In the rows, 128 means zero.
Known rows, with every step that occurs:
turu mulol: [138 140 143 175 153 145 137 104  90 129 130 116 144 132 104  95 120  87
 131 156 120 150 162  91 167 100 115 122 130 124 139 149 129  99 122 111
 101 124 190  98 158 110  89]
gifo revus: [176 119 164 138 117 183 140 102 100 130 104 126 114 135 116 132 140 128
  92 108  79 120 126  56 163 130 135 142 157 142 153 159 162 109 126 124
 135 147  97 137 157 128 100]
turu tisi sotu gifo lifa datad: [ 92 114 121 124 110 134 161 144 133 145  85 124 138  97  95 107 128  97
  80 133 127  94 168  77 104 116 108 126 154  72 165  82 142 164 162 146
 138 133 150  75 184 130 179]
turu tisi lesu nimiv pevosob: [116 125 123 120  89 113 149 127 127 152  60 104 171 110  90  76 111  93
 126 164 113 123 145  92 167 132 133 112 117  96 129 142 184  99  86 154
 125 146 136  73 186 159 142]
tisi turu mulol: [141 152 127 151 148 134 117 124  81 145 112 102 137 148  97  90 121  97
  91 128  88 121 181  60 158 124  98 137 164 112 104 131 138 111 100  93
  69 124 140  46 161 108  79]
sotu gifo revus: [156  95 119 155  91 148 136 113 113 144 161 140  61 124  80 169 139 114
  78  96 101 101 151  43 175 136 101 116 154 131 140  96 169 138 153 134
 126 132 107  98 140 146 149]
reguma datad lifa gifo: [ 87 153 108  81 164  94  66 167 121 181  72 124 171  71 111 152 166 139
 110 171 165 140 107 107 114 126 137 138 110 150 120 131 123 180 146 128
 164 155 131 136 155 127 148]
gisik datad gafip banok: [126 138 157 107 159 116 143  66 118 171 140  93 135  60 132 123 127 136
  98 135  88 104 140 106  93 169 166  68 132 149 130 162 153 157 113 113
 119 138 108 153 126  91  94]
gisik datad lifa gifo revus: [116 127 136 108 114 119 126 105 149 162  98 104 128  66 118 171 182 160
  73 153 130  85 157  89  90 153 144 124 156 174 102 152 125 178 125 117
 159 161 114 151 152 106  88]
gafip banok zazu bazozur: [153 114 145 105 142 120 177 108 100 146 152 169 127 100 115  87  79 117
 129 130  72 138 139 100 152 134 180 111 170 148 159 104 168  95 120  95
 113 101 111 165 140 112  93]
reguma datad lifa: [ 88 153 116  82 153 106  80 178 111 178  75 115 178  85 109 134 162 121
 119 161 149 166 106 115 144 135 145 127  98 138 131 141 142 165 138 135
 150 149 139 124 161 113 137]
nimiv pevosob: [172 139 119 139 102 175 155 125 138 178 110 104 106 144 120 161 123 106
 149 167 141 153 151  69 172 166 112 130 109  85 131 127 199 136 110 129
 126 110 165 135 152 154 127]
turu tisi: [109 132 108 152 116 145 135 150 117 149  66 106 171  92 100  98 122 111
  93 157 117 142 135  69 135 117 154  96 124  88 174 120 161 115 132 136
 152 140 162  91 186 131 162]
bazozur zazu banok: [140 124 119 145 143 139 110 166 154 169 117 147 123 101 100 160  82 113
 147 163 114 116 136  61 126 186 161 154 173  95 232 112 143 124 104  99
 117 138  97 110 169 146  95]
lesu tisi sotu gifo: [147 117 120 101 112 106 182 153 167 123 116 140 104 112  82 123 155 105
 124 134 106  58 164 119 150 136 127 161  44  98 188 122 131 135 153  95
 135 127 131  64 122 111 160]
gisik datad: [121 138 148 122 140 147 128 103 144 134  95 103 111  94 113 138 167 144
 103 147 104 121 167  97 123 150 167 102 129 122 122 148 163 139 125 117
 128 141 152 133 131 107  94]
bazozur zazu banok gafip datad gisik: [114 131 106 114 144 115 127 118 171 186 151 151 152  86 105 171  47 104
 154 165 115 102 123  80 115 215 180 133 162 104 214 113 135 123 104 109
 112 159 104 111 148 139  91]
zava gifo: [135 119  99 112 117 153 128 119 145 167  93 113 130 115  78 131 107 143
 100 115 127 104 118  87 125 161 166 171 100  98 162 126 138 150 169 107
  92 113 128 158 125 134 119]
reguma datad gisik: [ 86 153 105  64 156 105  70 135 111 178  92 122 179 101 101 128 129 142
 116 150 149 152 104 133 148 146 167  90  79 116 129 143 144 150 154 140
 136 165 153 133 118 107 145]
turu tisi sotu gifo lifa: [101 106 110 135  93 126 165 151 127 142  76 119 130  96  98  99 133  86
  83 137 124  99 163  69 130 119 105 117 140  83 177  92 151 151 165 142
 137 122 147  61 177 135 188]
zava gifo lifa datad reguma: [134 134 145  72 107 169 107 122 148 165  89 122 146 123  58 154 115 179
  90 130 133 113 125  95  92 154 124 196 128 101 168 107 129 191 188 115
  88 125 118 182 131 141 120]
nimiv lesu tisi sotu gifo: [175 118 134  85 100 119 179 151 137 128 129 131 114 136  70 114 112 130
 120 145 134  70 177  95 156 143 148 148  48  82 148 116 151 157 129 120
 107 117 114  83 167  89 119]
gafip datad gisik: [121 156 119  74 165 110 120  67 123 207 125 155 159  92 108 137  71 139
 121 149 114 120 147 141 140 200 166 103  84  88 139 155 129 112 118 145
 140 131 127 155 123  99 144]
reguma datad sozaz saliv: [ 86 161 148 105 174 104  48 174 110 156  91 145 177  78 133 155 173 160
 140 174 152 158  96 116 120 153 129 101 120 142 155 126 138 167 124 151
 127 151 183 129 156 125 132]
babi saliv: [155 106 103 147 145  98 113 112 135 130  83 108 117 134 128 161 128 154
 101 153  45  98 109  69 153 107 158 151 133 130 142 122 134 129 141 101
 114 138 190  82 150 100 166]
nimiv lesu tisi sotu gifo zava: [169 126 135  89  97 123 174 156 132 122 131 124 103 134  69 115 105 132
 124 138 149  69 166  92 157 134 128 163  57  77 151 117 158 157 133 128
 112 111 106  76 165  89 110]
bazozur zazu banok gafip datad lifa gifo revus: [120 121 121 120 138 115 128 119 173 182 148 158 152  78 117 190  70 102
 143 168 119  86 119  53  96 201 161 164 198 133 207 113 124 140  94 102
 134 164  77 121 166 149  82]
zava gifo lifa datad gisik: [128 132 123  69 106 156 114 117 148 167  85 130 149 136  46 153 105 178
  87 119 137 108 129  96  99 162 127 179 134 109 151 122 115 198 193 120
  87 142 116 180 136 133 116]
gifo lifa datad: [159 164 174  94 149 173 101 149 126 128  66 149 118 141  57 156 147 163
 103 142 103 151 163  88 111 124  82 169 174 118 146 121 140 180 162 134
 111 146 126 139 185 137 125]
tisi sotu: [148 116 122 111 156 144 160 126 129 148  80 122  83 110 121  99 133  97
 101 119 109  74 170 117 113 153 139 178 106  80 161 128 145 132 156 121
 101 107 134  93 152 105 138]
gisik datad gafip banok zazu: [124 137 170 108 142 101 157  70 125 163 152  92 127  65 122 121 130 137
  93 131  90 105 132 101  96 173 170  71 145 152 129 158 151 157 113  99
 107 146 110 167 116  97  88]
gisik datad sozaz: [111 158 146 126 135 116 113 115 134 136  96 110 123  67 113 152 172 166
 101 154 138 103 154 125 111 167 156  98 151 140 134 152 143 162 120 139
 118 150 163 126 143 114  92]
zazu banok gafip: [138 118  84 148 128 159 126  86 156 165 122 134 163  92  87 147  82 107
 144 147 108  93 143  83 136 167 198 147 157 122 160  86 122  90 109 134
  98 172 135  74 140 147 105]
lifa datad: [133 160 150 110 194 172 104 121 132 164 107 138 135 116  81 150 111 162
 100 119 112 119 155 110  71 138 155 157 150  74 122 107 128 157 132 137
 117 152 148 153 179 113 105]
lifa datad sozaz: [123 180 148 115 190 140  91 136 123 170 107 145 147  87  80 164 115 182
  98 124 148 100 141 139  58 156 146 154 174  89 133 112 110 177 126 158
 105 162 162 146 193 122 101]
nimiv lesu tisi sotu gifo lifa datad sozaz saliv: [166 127 163  77 102 114 153 163 140 130 135 158 135 135  72 145 127 169
 122 155 144  71 180  93 116 154 109 152  83 101 152 101 128 194 125 137
  98 130 125  98 190  86 107]
sozaz datad gafip: [132 177 122  98 177 137  97  90  98 155 140  94 100  65  89 137 103 138
  98 144  91 125  72  78  83 168 123 112  99  91 175 153 133 169 111  91
 114 148 144 160 152  94 142]
bazozur zazu banok gafip datad sozaz saliv: [113 132 126 140 152 115 112 138 170 177 151 167 154  75 126 189  71 115
 165 179 115 104 121  66  95 223 159 138 183 120 228 101 133 133  81 116
 108 155 119 109 170 145  82]
sotu tisi turu: [131 168 119 106 124 148 138 160 111 130 100 110  62 114  92  82 129 139
  59 144  70 151 208  44 162 168 110 140 147  67 104 102 172 105 139  76
 118 149 141  83 177 131 122]
lesu nimiv: [130 113 126 102 113 131 135 119 137 125  69 140 128 138  69 106 128 101
 127 163  71  95 119 116 179 153 160 147  63 117 155 155 159  81 108 108
 117 127 127 115 144 157 115]
zazu bazozur: [164 126  87 122 160 155 124 112  89 146 109 152  94 101 141  85 102 124
 140 126 102 153 118 103 160 117 137 127 117 107 139 101 171  82 158  93
  93  89 184 133 171 110 111]
zava gifo sotu: [131 115  90 113  95 166 138 124 152 158  72  97 112 121  88 122  91 137
 118 119 131 123 130  70 145 156 124 178 108 107 171 122 129 169 191  98
  90 115 110 151 121 119 115]

Rows:
[ 87 151 105  79 153 101  73 170 125 177  63 117 162  73 116 144 157 135
 118 173 169 147 114 102 121 124 115 143 116 159 123 127 118 189 156 122
 162 156 121 132 154 117 145] | reguma datad lifa gifo sotu
[166 131 135 110 157  86 165  85  77 194 176 114 128  67 119  86  67 121
 105 113  86 116  85 102 109 168 149  89 133 144 157 138 146 128 124  87
  81 116  96 168 140 107 114] | datad gafip banok zazu bazozur
[139 152 158  90 200 126 138  80 102 196 172 137 148  82 105 115  61 155
  99  97  99 112 113 118  47 151 156 122 168  99 124 108 120 158 124 109
  87 144 121 193 167  97  91] | lifa datad gafip banok zazu bazozur
[163 134 141 114 154  90 163  95  90 195 169 104 131  71 101  99  78 124
  91 117  86 107  96  96 105 176 151  90 132 143 163 149 142 138 117  93
  90 130  82 160 134 111 123] | datad gafip banok zazu
[122 169 141  80 150 171  76 103 115 150 132 107 111  64  91 151 112 165
  91 172 106 131 100 101  88 156 149 138  81  70 193 113 158 145 118 101
 136 135 161 158 124  97 148] | sozaz datad reguma
[113 129 106 121 148 106 120 130 177 189 142 157 148  69 109 185  66 106
 150 179 128  89 126  65  90 207 163 162 182 125 206 105 123 145  97 100
 128 155  91 114 165 151  91] | bazozur zazu banok gafip datad lifa gifo
[120 127  88 124 141 126 124  62 163 191 132 156 184  65 102 171  75 112
 148 164 122  73 146  93 110 185 193 158 163 131 145  86  95 105  97 137
 125 173 118  99 138 144 114] | zazu banok gafip datad lifa gifo
[130 163 135  83 177 120 125  72  87 154 172 121 110  59 104 114  75 132
 111 138  77 131  66  85  86 160 137  99 133 111 176 132 137 155 103  74
 108 133 134 187 143  83 124] | sozaz datad gafip banok zazu bazozur
[159 124 126 126 111 107 164 130 121 129 135 139  71 121  97  87 120 134
 111 117 107 156 107  85 159 136 152 133 149 118 145  94 162  87 144  59
  70 125 171 165 135 129 102] | banok zazu bazozur
[111 174  97  74 138 126  95 131 128 145 100 110  83  50  78 152 122 160
  93 175 128 125 142  70  86 157  85 164 142 122 132 126 114 191 123  96
 151 167 123 139 185  99 135] | sozaz datad lifa gifo sotu tisi lesu
[120 139 101 134 147 133 123  64 153 176 134 157 183  72 103 157  73 112
 161 158 118  86 138 108 131 191 197 145 166 117 165  93 109  95  90 151
 105 170 138  89 138 143 111] | zazu banok gafip datad sozaz
[164 139 131 114 176 110 141  87  80 204 155 107 143  64 117 105  73 117
 101 122  83 104 105 104 104 173 144  90 114 139 161 158 145 142 119 115
 104 118  82 141 149 105 129] | datad gafip banok
[131 143 137  85 114 153 111 132 146 155  80 135 145 124  52 157 124 176
  97 124 145 110 124  95  97 158 116 192 153 115 164 117 114 204 183 126
  83 135 125 173 152 145 113] | zava gifo lifa datad sozaz
[135  96 104 125 129 129 162 127 135 153 122 132  47 106 100 126 133  89
  91 107 121  57 182 101 126 153 113 160 115  81 149  93 150 151 171 130
 101 100 128  70 140 120 163] | tisi sotu gifo
[143 139 107 102 122 125 118 125 154 129  63 131  54  84  97 119 118 161
 104 172 130  94 182  67 120 131  76 177 145 136 110 112 123 140 163  85
 136 154 100 122 151 158 137] | lifa gifo sotu tisi lesu nimiv
[152 160 149  73 135 156  96 139 126 152  76 145 135 138  44 160 130 178
  91 140 118 137 161 107 106 142  88 148 162 124 140 124 127 187 171 139
 107 161 125 143 172 124 127] | gifo lifa datad gisik
[100 139 118 100 105 118 134 127 159 154  88  95 103  57 113 149 168 160
  79 170 140 111 188  84  98 161 120 125 149 158 100 135 125 183 147  99
 161 163 125 143 156 105  99] | gisik datad lifa gifo sotu tisi
[119 129  90 127 135 135 132  68 154 190 134 148 191  76 100 159  72 101
 153 156 111  93 145  98 133 190 197 149 154 122 153  95 107  95  91 144
 116 169 123  88 142 132 109] | zazu banok gafip datad lifa
[137 105 150  95 126 106 182 116 131 154 150 139  61 107  83 127 120 105
  81  99 110  60 174 100  94 156  88 158 165 106 151  88 131 189 172 120
  84 114  96 109 139 120 153] | tisi sotu gifo lifa datad gafip banok zazu
[184 136 142  93 107 132 155 157 129 129 111 128 140 138  68 112 111 148
 128 159 127 107 158  87 165 138 167 136  42  94 151 137 157 139 114 116
 117 129 121 102 176  93 103] | nimiv lesu tisi
[120 140 165  99 122 153 109  93 142 158 118  89 124  65 124 142 156 169
  83 164 117 113 155 121 104 160 180 106  96 109 144 130 173 131 131 118
 129 134 150 147  99 104 105] | gisik datad reguma
[119 131  94 101  82 165 150 137 148 144  78  94  92 121  87  99  93 141
  91 123 116 134 162  46 150 169 106 183 126  92 147 105 135 163 192  74
  92 130 109 137 130 124 111] | zava gifo sotu tisi turu
[146 124 121  98  93 159 122 137 142 145  68 125 124 136  57 142 131 151
 101 130 124 123 127  74 139 150 115 183 124 122 172 127 140 174 187 106
  90 116 114 156 135 146 126] | zava gifo lifa
[103 158 151  79 195 101  93 118  83 183 122 114 180  72 135 106 117 116
 130 140 113 153  80 116 124 137 154  87 103 135 147 149 151 157 131 125
 130 139 115 147 130 111 143] | reguma datad gafip banok
[144 127 127 126 112 139 109 153 134 143 134 153  64 126  38 184 145 138
  89 121 118 119 178  64 138 129  64 133 166 115 135  67 154 188 177 141
 110 130 124  99 160 155 166] | sotu gifo lifa datad
[ 77 164 107  69 142  96  79 177 120 169  67 112 148  75 116 129 153 137
  98 171 152 153 137  80 127 133 100 145 133 143 104 114 122 187 157 102
 158 166 119 114 160 119 141] | reguma datad lifa gifo sotu tisi turu
[ 76 152 117  55 133  79  84 162 131 162  60 120 148  75 107 117 155 135
 121 180 154 142 130 110 140 133 105 153 111 157 101 135 129 169 142 120
 158 171 113 122 159 135 136] | reguma datad lifa gifo sotu tisi lesu nimiv
[108 136 124 109 115 120 130 125 145 163  93  93 132  72 108 152 175 139
  87 152 124 116 162 105 114 167 157 109 125 150 113 155 143 164 121 122
 140 147 135 129 155  92  89] | gisik datad lifa
[126 130 101  98  87 156 152 127 148 144  76  96  84 110  85  95  89 146
 108 123 126 138 165  65 153 163 105 187 122  98 142 117 143 156 190  91
  89 136 107 142 134 126 110] | zava gifo sotu tisi lesu
[107 154 107  79 145 101 160  69 163 164 132 126 120  59 110 138  82 102
 128 160 114 110 154  94 111 186 128 150 132 142  93 118 142 138 121 124
 122 168 125 101 156 130 119] | banok gafip datad lifa gifo sotu tisi lesu
[118 128  96 104  84 168 155 133 153 140  79 100  89 112  87 104  93 140
 104 131 128 141 152  56 153 163 113 179 113  96 159 109 136 160 200  80
 105 128 119 158 131 126 115] | zava gifo sotu tisi
[154 133 132  91 127 120 181 153 163 121  87 135 130 117  96 105 153 115
 130 146  99  71 152 128 142 134 145 173  35  97 196 150 129 122 140  90
 136 133 135  78 133  98 140] | lesu tisi sotu
[ 94 104  97 143 106 125 166 142 129 149  92 113 131  87 107  96 123  83
  83 132 127  91 160  78 122 125 130 112 128  72 171  90 151 139 155 141
 141 124 155  63 174 126 184] | turu tisi sotu gifo
[112 146 100  83 157 114 150  43 155 174 152 134 155  84 103 147  68 103
 125 143 104 102 120 121 119 197 184 105  96 117 122 132 152 115 120 138
 106 161 153 112 119 119 123] | banok gafip datad gisik
[124 130 111 123 137 152 122  51 156 188 147 146 185  73 109 152  65 113
 153 163 108  91 140 108 126 187 207 147 140 101 170  82 121  80  97 140
 111 162 130  99 114 140 118] | zazu banok gafip datad reguma
[115 136  92 110 125 123 135  66 167 181 125 145 156  59 103 144  66 117
 152 167 122  90 178  82 126 187 156 168 178 130 127  83 100 103 104 133
 119 188 102  83 147 140 109] | zazu banok gafip datad lifa gifo sotu tisi lesu
[184 144 136  86 107 126 149 163 120 132 111 118 143 148  66 107 109 147
 111 149 113  97 170  75 164 144 151 142  65  91 132 128 157 143 103 106
  96 128 103  75 178  86  92] | nimiv lesu tisi turu
[105 165 138  91 188 101  81 131  94 181 103  95 157  78 126 111 138 123
 118 139 127 158  70 108 126 142 143 101  87 118 141 152 148 159 143 117
 116 152 140 139 131 120 150] | reguma datad gafip
